Each row comes from the steps of one walk. Every step used is in the known rows, and no mark comes twice. Write the walk behind each row, first mark first.
Known rows:
vavak-guto-zogir-lovab: [ 0.94 -1.46 -0.01  0.32 -2.05  0.67 -1.64  0.45  2.88  0.00  0.39 -1.01
 -1.70 -0.99 -1.31  0.15  1.73 -1.38 -0.64 -0.61  1.47  0.09 -1.51  1.61
  0.01 -2.24 -0.39 -1.00]
lovab-zogir-potav-vavak-guto-memer: [-0.41 -0.15  2.01 -0.66 -2.79  1.11  0.70  0.11  1.86  0.28 -1.00 -1.89
 -4.79  0.53  1.07 -1.45 -0.81 -0.96  1.32 -1.23  0.66 -0.30 -2.27  2.19
  1.18 -0.74  2.24  1.20]
guto-zogir-lovab: [ 1.31 -1.18 -0.39 -0.14 -1.24  1.20 -0.11  0.32  3.05 -0.51  0.78 -0.40
 -1.50 -0.99 -2.12 -0.25  1.74 -1.57 -1.17 -0.08  0.47 -0.14 -1.65  1.82
 -1.09 -1.76 -0.42 -0.78]
lovab-zogir: [ 1.34  1.09 -1.51  1.18 -5.25  2.46  6.38 -0.71  0.67  0.12 -0.96 -1.23
 -4.69  0.49 -1.93 -2.20  0.72 -0.87 -1.74  1.23  0.16 -1.42  0.40  1.30
 -2.05  1.27 -1.89 -4.84]
vavak-memer: [ 0.47  0.63 -0.41  1.54  0.79  0.80  0.23 -0.17 -2.80  0.18 -0.33  0.66
  0.58 -0.31 -0.61  1.82 -0.47  1.68  0.63  0.67  1.57 -1.06  1.32 -0.82
 -1.11  0.69  0.44 -3.12]
guto-vavak: [-1.31  0.06 -0.12 -0.78  0.01  1.02  1.60  1.16  3.11 -1.06 -0.50 -1.88
 -6.10 -1.36  1.31 -1.80  1.29 -2.57 -0.99  0.24 -0.30 -0.48 -0.39  1.48
  3.52 -1.66  0.77  0.47]
guto-memer-vavak: [-1.53 -0.14  1.01 -1.72  3.09  1.84  2.53  0.14 -0.70 -0.71 -0.38  0.37
 -1.64  0.00 -0.87 -0.73 -1.11 -0.26 -0.74 -0.36  0.42 -0.40 -0.92  1.35
 -0.90 -1.44  2.18  2.41]
rugosav-vavak-memer-guto: [-1.63  0.35  0.85 -1.02 -0.17  0.47  5.27 -0.31 -3.11  0.97 -2.14 -0.12
 -1.69 -1.86  0.58  2.38 -1.05  2.15 -0.97 -0.72  2.39  0.77  1.03 -0.07
  0.33  0.58 -0.24 -2.61]
vavak-memer-guto-zogir-lovab: [ 0.78 -1.14  0.18 -1.16 -1.19  1.04  0.65  0.18  0.96  0.53  0.20 -0.35
 -0.48 -1.04 -1.27  1.63  1.33 -0.53 -0.70 -0.96  1.28  0.24 -0.73  1.29
 -1.29 -1.32 -0.68 -1.08]
potav-zogir-guto-memer: [ 1.80  0.51  1.03 -2.40 -1.70  1.77  1.49  0.25  2.31 -1.66  1.18 -1.68
 -5.06 -0.01  1.19 -0.33  0.04 -2.65  0.14 -0.72 -1.07 -0.63  0.00  1.26
  0.02 -1.98  2.63  1.74]
rugosav-vavak-guto-zogir-lovab: [ 0.37 -1.55  0.32  0.17 -2.54  0.64 -1.27  0.09  2.87 -0.34  0.32 -0.69
 -2.73 -1.57 -0.64 -0.20  0.84 -1.52 -0.78 -0.36  1.52  0.63 -1.79  2.19
  0.57 -2.30 -0.79 -1.09]
rugosav-vavak-memer: [-0.77  0.47  0.34  1.35 -0.04  0.81  1.04 -0.90 -2.81 -0.48 -0.43  1.42
 -1.50 -1.53  0.75  1.05 -2.23  1.31  0.33  1.14  1.63 -0.01  0.73  0.39
  0.25  0.56 -0.40 -3.34]
memer-vavak-guto-zogir: [-0.38 -0.90 -0.10  1.13  1.66 -0.86  1.03  0.19  1.19 -0.41 -0.05 -1.59
 -2.25 -1.37 -1.21  0.79  0.11 -0.72 -0.69 -0.54  2.69  0.62 -0.76  0.51
  0.70 -2.04  2.59  2.91]
vavak-rugosav: [-0.32  0.80  1.20  2.55 -3.80 -0.31 -3.06 -0.16  0.12  0.47 -0.29 -1.53
  0.63 -0.46 -1.19 -0.53 -0.20  1.08 -1.85  0.79  2.60 -0.88  1.38 -1.58
  1.80  0.38  2.05 -2.98]
guto-vavak-memer: [-0.72  0.40  0.05  0.14  0.60  1.01 -0.73  0.36 -1.46 -0.09 -0.13 -0.19
 -2.09 -0.72  1.81  1.25 -0.31 -0.32  1.16  0.29  0.88 -0.90  1.39  0.09
  1.86 -0.30  0.39 -1.46]
lovab-zogir-potav-vavak: [ 2.59  0.73  1.09 -1.47 -4.02  2.83  5.03 -0.56 -1.87  0.61  0.21  1.29
 -1.45  1.47 -5.12  0.46 -0.57  0.83 -0.78 -0.81 -0.09 -1.68 -2.69  1.17
 -4.28  2.84  1.42 -2.32]
lovab-zogir-potav: [ 1.53  0.67  0.81 -1.35 -4.44  3.00  6.32 -1.15 -1.42  0.64 -1.26 -0.75
 -5.12  1.81 -4.05  0.46 -1.37  0.84 -1.19 -0.61 -0.52 -2.18  0.54  1.97
 -2.03  1.81 -2.49 -4.80]
guto-vavak-memer-zogir: [ 0.47  1.16  1.28  1.84  0.49  0.89  0.31  1.43 -1.58 -0.98 -0.95  2.03
 -3.85 -0.51  1.29  2.03 -0.06  1.03  2.09  0.26 -1.26 -1.61  4.24 -0.91
  0.01  0.18 -0.46 -3.99]
memer-vavak-guto-zogir-potav: [ 0.37 -0.73  1.84 -1.44  0.36  0.67  2.58 -0.49 -1.02  0.29 -0.61 -1.02
 -3.43  0.55 -3.47  2.54 -1.80  0.97 -0.50 -1.83  1.25 -0.77 -0.26  1.37
 -0.11 -0.50  0.59  0.58]
memer-vavak: [-0.54  0.11  0.03 -0.93  2.51  1.88  3.63  0.07 -2.43 -0.35 -0.34  1.22
 -0.01 -0.12 -3.29  0.49 -0.33  0.95 -2.03  0.02  1.13 -0.83 -0.27  0.08
 -2.42 -0.45  1.25 -0.16]
potav-zogir-guto: [ 4.34  1.11 -0.25 -2.24 -3.71  2.29  2.93  0.09 -0.71 -1.38  2.09 -0.37
 -2.85  0.07 -2.25  2.36  1.07 -1.53 -1.61 -0.55 -0.39 -1.55  1.61 -0.81
 -2.68 -0.64  1.38 -2.17]
guto-zogir-vavak-memer: [ 1.37  0.24  0.14 -0.25  0.77  1.05 -2.03 -0.46 -2.71 -0.10  1.03  0.53
  2.87  0.69 -1.22  1.98 -1.43  1.04  0.65  1.27  1.45 -0.58  0.91 -0.03
 -2.09  0.15  0.64 -0.48]
lovab-zogir-guto: [ 5.00  1.61 -1.33 -2.92 -6.88  3.33  4.63 -0.78 -1.50 -0.53 -0.16 -1.84
 -4.49 -0.20 -1.07 -0.52  0.18 -2.30 -3.08  0.33  0.37 -1.77  0.89  1.09
 -2.63  0.39 -2.66 -3.65]
guto-memer-zogir: [ 0.25  0.92  1.71  1.87  0.81  0.66  1.87  1.51  2.04 -1.69 -1.57  0.82
 -5.67 -0.46  0.91 -0.69  0.15  0.28  1.35  0.25 -2.09 -1.03  2.38  0.41
 -0.30 -0.77  0.84 -1.61]
lovab-zogir-potav-vavak-memer: [ 1.99  0.84  0.89 -0.34 -2.32  2.29  1.71 -0.85 -4.96  1.09  0.34  2.03
  1.20  1.31 -2.73  2.80 -1.59  2.05  1.29 -0.42  1.06 -1.78 -0.24 -0.13
 -3.63  2.83  0.87 -3.34]
zogir-guto-memer-vavak-rugosav: [-0.28  0.64  2.42 -0.99 -3.04  0.91 -3.59 -0.44 -2.02  0.35  0.33 -1.11
  1.02  0.01  0.07  0.01 -1.91  0.13 -1.67 -0.23  2.41 -0.86  1.27 -0.76
  1.23 -0.66  2.45  0.17]

Write each row's walk:
[ 1.26  0.74  0.02 -1.80 -0.95  1.69 -1.06  0.15 -2.62 -0.28  0.31 -0.55
 -2.26 -0.88  2.27  1.85 -0.58 -1.22  0.53 -0.07  0.90 -1.19  1.70  0.13
  1.29 -0.59 -0.36 -1.38] | zogir-guto-vavak-memer
[ 0.73  0.20  1.31  0.88 -2.07  0.55 -2.37  1.11 -0.43  0.03 -1.20 -0.50
 -0.92  0.56 -0.96  0.64  0.06  1.43  0.13  0.36  1.48 -0.64  1.40 -0.34
 -0.07 -1.00 -0.27 -2.76] | memer-zogir-vavak-guto
[ 0.34 -0.16  0.64  0.25 -2.00  0.59 -2.32  0.57  0.01  0.40 -0.85 -1.62
 -0.06  0.42 -1.26 -0.01  0.12  0.86 -0.76  0.49  2.48 -0.28 -0.24  0.19
  0.44 -1.26  0.20 -1.60] | zogir-vavak-guto
[ 1.47  0.56  0.20 -3.21 -2.87  2.09  1.57  1.01  1.77 -1.57  1.62 -1.70
 -6.47 -0.76  1.23  0.50  1.25 -3.82 -0.87 -0.69 -1.03 -1.04  0.99  0.79
  2.13 -1.92  1.18  0.32] | potav-zogir-guto-vavak
[-2.49 -0.49  1.72  0.61 -0.65 -0.06 -0.09  0.18  3.43 -0.89 -1.56 -2.28
 -6.41 -1.63  3.42 -2.55 -1.26 -1.34  0.64 -0.19  1.16  1.00 -1.63  2.47
  4.01 -2.47  1.62  1.46] | rugosav-vavak-guto-memer
[ 0.08  0.49  1.50 -2.25 -0.29  1.06  4.92 -0.02 -4.50  1.88 -1.52  0.49
  0.87 -0.17 -1.86  3.97 -0.51  2.94 -0.25 -1.92  2.10 -0.32  0.16 -0.71
 -2.03  1.78  1.33 -1.97] | zogir-potav-vavak-memer-guto
[ 0.92  0.73  2.78 -0.87 -0.48  1.91  2.11  0.38 -2.97 -0.10 -1.28  1.50
 -4.47  1.13 -1.81  3.43 -1.91  2.17  1.49 -1.27 -1.53 -2.33  3.24  0.40
 -0.56  1.04 -1.50 -4.21] | guto-vavak-memer-zogir-potav
[ 1.58  0.40  0.59 -0.93 -1.49  2.23  0.40  0.32  0.39 -0.96  2.54  0.86
  1.43  2.35 -4.40  1.05  0.43  0.52 -0.43  1.22 -0.87 -0.95  0.61 -0.30
 -3.44 -0.30  2.14 -1.68] | potav-zogir-vavak
[ 4.91  1.67  0.29 -1.92 -3.04  2.11  2.27  0.70 -1.78 -1.54 -0.58  0.24
 -4.03 -0.97 -0.74  1.34  0.31 -0.68 -1.81 -0.12 -0.71 -1.80  2.74 -0.40
 -2.37 -0.36 -1.48 -3.23] | memer-zogir-guto
[ 4.92  1.77  0.44 -1.64 -2.75  2.12  0.88  0.42 -3.72 -1.13 -0.29  0.83
 -2.63 -0.70  0.01  2.73 -0.41  0.01 -0.66 -0.13 -0.27 -2.00  3.58 -0.91
 -2.64  0.12 -1.64 -3.83] | vavak-memer-zogir-guto
[-0.82 -0.41  0.15 -0.05  1.39 -0.82  4.55 -0.38  0.18 -0.16 -0.59 -1.26
 -2.66 -2.31  0.10  1.79 -0.65 -0.04 -0.85 -0.53  2.18  1.38  0.04  0.68
  0.60 -0.72  1.70  1.74] | rugosav-vavak-memer-guto-zogir
[ 0.29  0.67  2.29  2.04 -0.31  0.31  0.29  1.65  1.42 -1.07 -1.53  0.92
 -4.89 -0.34  1.20 -0.09  0.16  0.55  2.11 -0.47 -1.03 -0.78  1.46  0.09
 -0.09 -0.70  1.82 -1.18] | potav-vavak-guto-memer-zogir
[ 0.17 -1.23  0.49 -1.29 -1.64  1.04  1.11 -0.18  0.96  0.18  0.18 -0.02
 -1.47 -1.64 -0.56  1.22  0.44 -0.68 -0.86 -0.77  1.33  0.74 -1.01  1.87
 -0.55 -1.40 -1.06 -1.20] | rugosav-vavak-memer-guto-zogir-lovab
[-0.74  0.53  2.42  2.18 -0.49  0.14  0.77  1.28  1.81 -1.51 -1.98  0.58
 -6.86 -1.11  2.40 -0.60 -0.73  0.35  1.71 -0.03 -1.04 -0.27  2.15  0.77
  1.52 -1.31  0.37 -1.90] | rugosav-vavak-guto-memer-zogir
[ 0.40  1.04  3.00  0.83 -4.32  0.59 -5.75  0.26 -0.32 -0.01  0.20 -0.48
  1.72  1.12 -0.44 -0.46 -1.53  1.26 -0.50  1.25  0.96 -1.07  2.56 -1.04
  0.78  0.04  1.50 -2.24] | guto-memer-zogir-vavak-rugosav
[ 2.12  0.38  1.45 -1.47 -1.39  2.00  3.40 -0.03 -1.62  0.23  0.16  1.56
 -0.30  0.84 -5.23  1.13 -0.42  1.42 -0.76 -1.00  0.17 -1.35 -3.07  0.60
 -3.63  2.09  2.75 -0.81] | zogir-potav-vavak
[-0.98  0.59  1.71  1.06 -2.41  0.45 -2.57 -0.35 -2.36  0.71  0.04 -0.21
  2.31  0.03 -1.92  0.45 -1.21  1.56 -2.08  0.30  2.90 -0.96  1.45 -1.64
  0.58  0.20  2.33 -1.82] | memer-vavak-rugosav
[ 0.35 -0.17  0.94  0.59 -2.68  0.65 -1.83  0.68  0.29  0.13  0.67 -0.89
 -0.05  1.32 -2.04  1.38  0.59  0.84  0.28  0.05  1.69 -0.43  0.62 -0.61
 -0.17 -1.20  1.75 -2.04] | potav-zogir-vavak-guto
[ 1.43  0.72  0.13  0.94  0.10  1.16  0.02 -0.12 -3.67  0.43  0.54  2.08
  2.58  0.00 -1.78  2.12 -0.40  1.76  1.03  0.24  1.63 -1.02 -0.73 -0.99
 -3.01  1.81  2.47 -1.95] | potav-vavak-memer
[ 0.77  1.11  1.36 -0.90 -7.61  1.14 -3.15 -0.19  0.15  0.28  0.33 -2.98
 -3.06 -0.54  1.81 -0.98 -0.48 -2.18 -1.97  0.18  1.77 -1.25  2.02 -0.24
  3.77 -0.36  0.30 -2.20] | lovab-zogir-guto-vavak-rugosav
[ 0.65 -1.56  0.25 -0.47 -1.27  1.04 -1.54  0.36  1.64  0.13  0.56 -0.36
 -0.93 -0.77 -1.71  0.65  1.25 -1.13 -0.75 -0.82  1.64  0.05 -1.44  1.56
 -0.70 -2.34 -0.28 -0.33] | memer-vavak-guto-zogir-lovab
[-1.68 -0.35  0.72  1.92 -2.26 -0.36  0.60 -0.03  0.88 -0.32 -1.82 -1.24
 -4.80 -2.15  0.87 -0.78 -0.75  0.36 -0.93  0.19  2.84  0.81 -0.74  0.93
  2.92 -1.29 -0.05 -2.42] | rugosav-vavak-guto
[ 2.20  0.91 -0.40 -1.64 -4.69  3.28  2.13 -0.52 -0.42 -0.12  0.27 -0.64
 -0.19  2.05 -3.11 -1.90 -0.44 -0.27 -1.93  2.12 -0.08 -1.22 -0.01  1.60
 -3.38  0.74 -1.86 -3.16] | lovab-zogir-vavak
[-0.85  0.46  0.36 -0.88  0.45  0.45  4.77  0.21 -3.05  1.45 -2.08 -0.62
 -0.18 -1.01 -0.41  2.97  0.21  2.36 -0.74 -1.01  2.31  0.01  1.51 -0.90
 -0.56  0.62  0.37 -2.43] | vavak-memer-guto
[ 1.99  1.41  1.29  2.47  0.04  1.00  0.90  1.06 -3.12 -0.62 -0.52  3.61
 -0.62  0.05 -1.20  2.65 -0.13  2.49  2.04  0.27 -0.74 -1.70  2.83 -1.68
 -3.37  1.66  1.02 -4.31] | potav-vavak-memer-zogir
[ 0.09  0.70  0.53 -2.37 -1.93  1.69  4.38 -0.32 -3.88  1.72 -1.52 -0.59
  0.88  0.42 -0.82  2.53 -0.53  2.12 -0.86 -0.38  1.98 -0.25  1.69 -0.23
 -1.95  1.14 -0.89 -3.15] | lovab-zogir-vavak-memer-guto
[ 1.09 -0.35  1.25 -1.16  0.35  0.83  3.89 -0.52  0.37 -0.34 -0.41 -1.05
 -4.00  0.31 -3.92  1.56 -1.28  0.51 -0.89 -1.10  0.07 -0.95 -0.46  1.65
 -0.67  0.02  0.47  0.08] | guto-zogir-potav
[ 0.50 -0.07  0.50  1.46 -2.09  0.00 -0.32  0.75 -0.03  0.64 -0.83 -0.51
 -0.76 -0.61 -1.63  0.30  1.07  0.77 -0.20 -0.66  2.85 -0.23 -2.22 -0.44
 -0.23 -0.05  2.93 -0.98] | potav-vavak-guto
[-1.53  0.55  1.60  1.16 -4.10 -0.13 -4.00  0.42  1.47  0.21 -0.06 -2.40
 -2.01 -0.89  1.25 -1.16 -0.07 -0.90 -1.37  0.42  1.94 -0.72  1.33 -0.64
  4.77 -0.64  2.05 -1.31] | guto-vavak-rugosav
[-2.18  0.00  0.48 -2.39 -0.12  0.80  4.11  1.31  2.04 -0.01 -1.57 -2.54
 -6.09 -1.78  1.78 -0.39  1.42 -1.78 -1.42 -0.96  0.45  0.21  0.10  1.19
  3.73 -1.45  0.60  0.68] | memer-guto-vavak
[-1.72  0.41  2.43  0.48 -1.90  0.45 -3.23 -0.32 -1.23  0.45  0.04 -0.79
  1.14  0.10 -0.28 -0.45 -1.71  0.73 -1.20  0.02  2.38 -0.65  0.97 -0.80
  1.64 -0.51  2.99  0.02] | guto-memer-vavak-rugosav
[-0.24  0.48  0.77 -2.29 -0.09  1.08  3.15  0.09 -3.72  1.46 -1.45 -0.39
  1.63 -0.03 -0.93  2.93 -0.43  2.52 -0.85 -0.54  2.11 -0.01  1.38 -0.61
 -1.46  0.62 -0.04 -2.10] | zogir-vavak-memer-guto
[ 1.26 -0.44  2.05  0.07 -2.80  1.90 -1.99  1.41  1.66 -0.32 -0.29  1.57
 -2.46 -0.03 -0.16  0.12  1.27 -0.19  1.28 -0.91 -0.97 -0.91 -0.23  1.24
 -1.54 -1.19 -0.50 -3.05] | potav-vavak-guto-memer-zogir-lovab
[-1.10 -0.40  0.57  0.66  0.15  0.41  0.28  0.45 -1.69  0.59 -1.31 -0.61
 -1.07 -0.46 -1.26  0.99  0.04  1.15 -0.84 -0.76  3.09 -0.34 -0.04 -0.33
  0.37 -1.35  1.09 -0.99] | memer-vavak-guto
[ 4.35  1.70  0.78 -1.76 -3.19  2.13  1.30  0.04 -3.74 -1.45 -0.31  1.21
 -3.66 -1.28  0.67  2.28 -1.30 -0.18 -0.84  0.10 -0.26 -1.46  3.32 -0.31
 -2.02  0.05 -2.01 -3.91] | rugosav-vavak-memer-zogir-guto
[-0.19  0.66  2.09  2.33  0.00  0.14  0.42  1.66  1.83 -1.19 -1.98  0.19
 -5.84 -0.49  1.73 -0.24  0.15  0.50  1.95 -0.28 -1.07 -0.80  2.44  0.17
  0.92 -1.25  0.76 -1.72] | vavak-guto-memer-zogir
[ 1.84  0.51  0.71 -2.88 -1.17  1.70  0.95  0.17  2.04 -1.43 -0.40 -2.44
 -5.07 -0.88  1.93 -1.74 -0.38 -2.66 -0.89 -0.30 -0.30 -0.48 -0.88  2.06
  0.69 -2.03  1.11  2.04] | zogir-guto-memer
[ 1.03  0.07  2.02  0.78 -2.46  0.50  0.09  0.70 -1.44  0.74 -1.13  0.44
 -1.83  0.31 -2.44  1.89 -0.05  1.90  0.70 -1.57  1.71 -0.98 -0.82 -0.33
 -0.80  0.62  1.80 -2.20] | memer-zogir-potav-vavak-guto
[ 0.06 -0.76 -0.46  2.14  0.53 -1.40  0.75  0.32  2.96 -0.58 -0.33 -2.54
 -3.40 -1.71 -0.67  0.09  0.85 -1.04 -0.57 -0.14  2.46  0.67 -0.84  0.57
  1.64 -1.95  2.41  2.01] | vavak-guto-zogir
[ 0.67  0.46  0.76 -3.66 -0.44  3.12  3.40 -0.44 -2.04 -0.61  0.02 -0.23
 -2.68  0.27 -0.31 -0.56 -1.51 -1.50 -1.45 -0.59  0.26 -0.92 -0.34  1.75
 -1.91 -1.17  0.47  1.56] | lovab-zogir-guto-memer-vavak
[ 1.48  0.97 -0.22 -1.83 -2.90  2.23  0.09 -0.22 -2.80 -0.04  0.27 -0.76
 -3.08 -0.44  2.34  1.45 -0.67 -1.59  0.51  0.13  0.70 -1.42  1.99  0.49
  0.84  0.01 -1.27 -2.40] | lovab-zogir-guto-vavak-memer
[ 1.23 -0.67  0.22  0.26 -3.04  2.29  0.55  0.59  2.06 -0.40  2.14  1.33
 -0.97  0.81 -3.44  1.48  2.48 -0.41  0.05 -0.51 -0.86 -1.13  0.02  0.23
 -2.56 -0.98  0.69 -4.35] | potav-zogir-lovab
[ 1.47  0.79  1.87 -1.14 -0.36  2.04 -0.95  1.01  0.54 -1.38 -0.16  0.83
 -0.86  1.40 -1.11 -0.84 -0.79  0.54  0.22  1.42 -1.64 -0.93  1.33  0.96
 -2.17 -0.69 -0.09 -0.95] | guto-memer-zogir-vavak
[ 1.46 -1.43  0.25  0.07 -2.41  0.81 -1.77  0.50  2.46  0.10  0.82 -0.33
 -0.70 -0.86 -1.87  0.30  1.72 -1.34 -0.41 -0.81  1.52  0.12 -2.52  1.50
 -1.01 -1.70  0.61 -0.35] | potav-vavak-guto-zogir-lovab
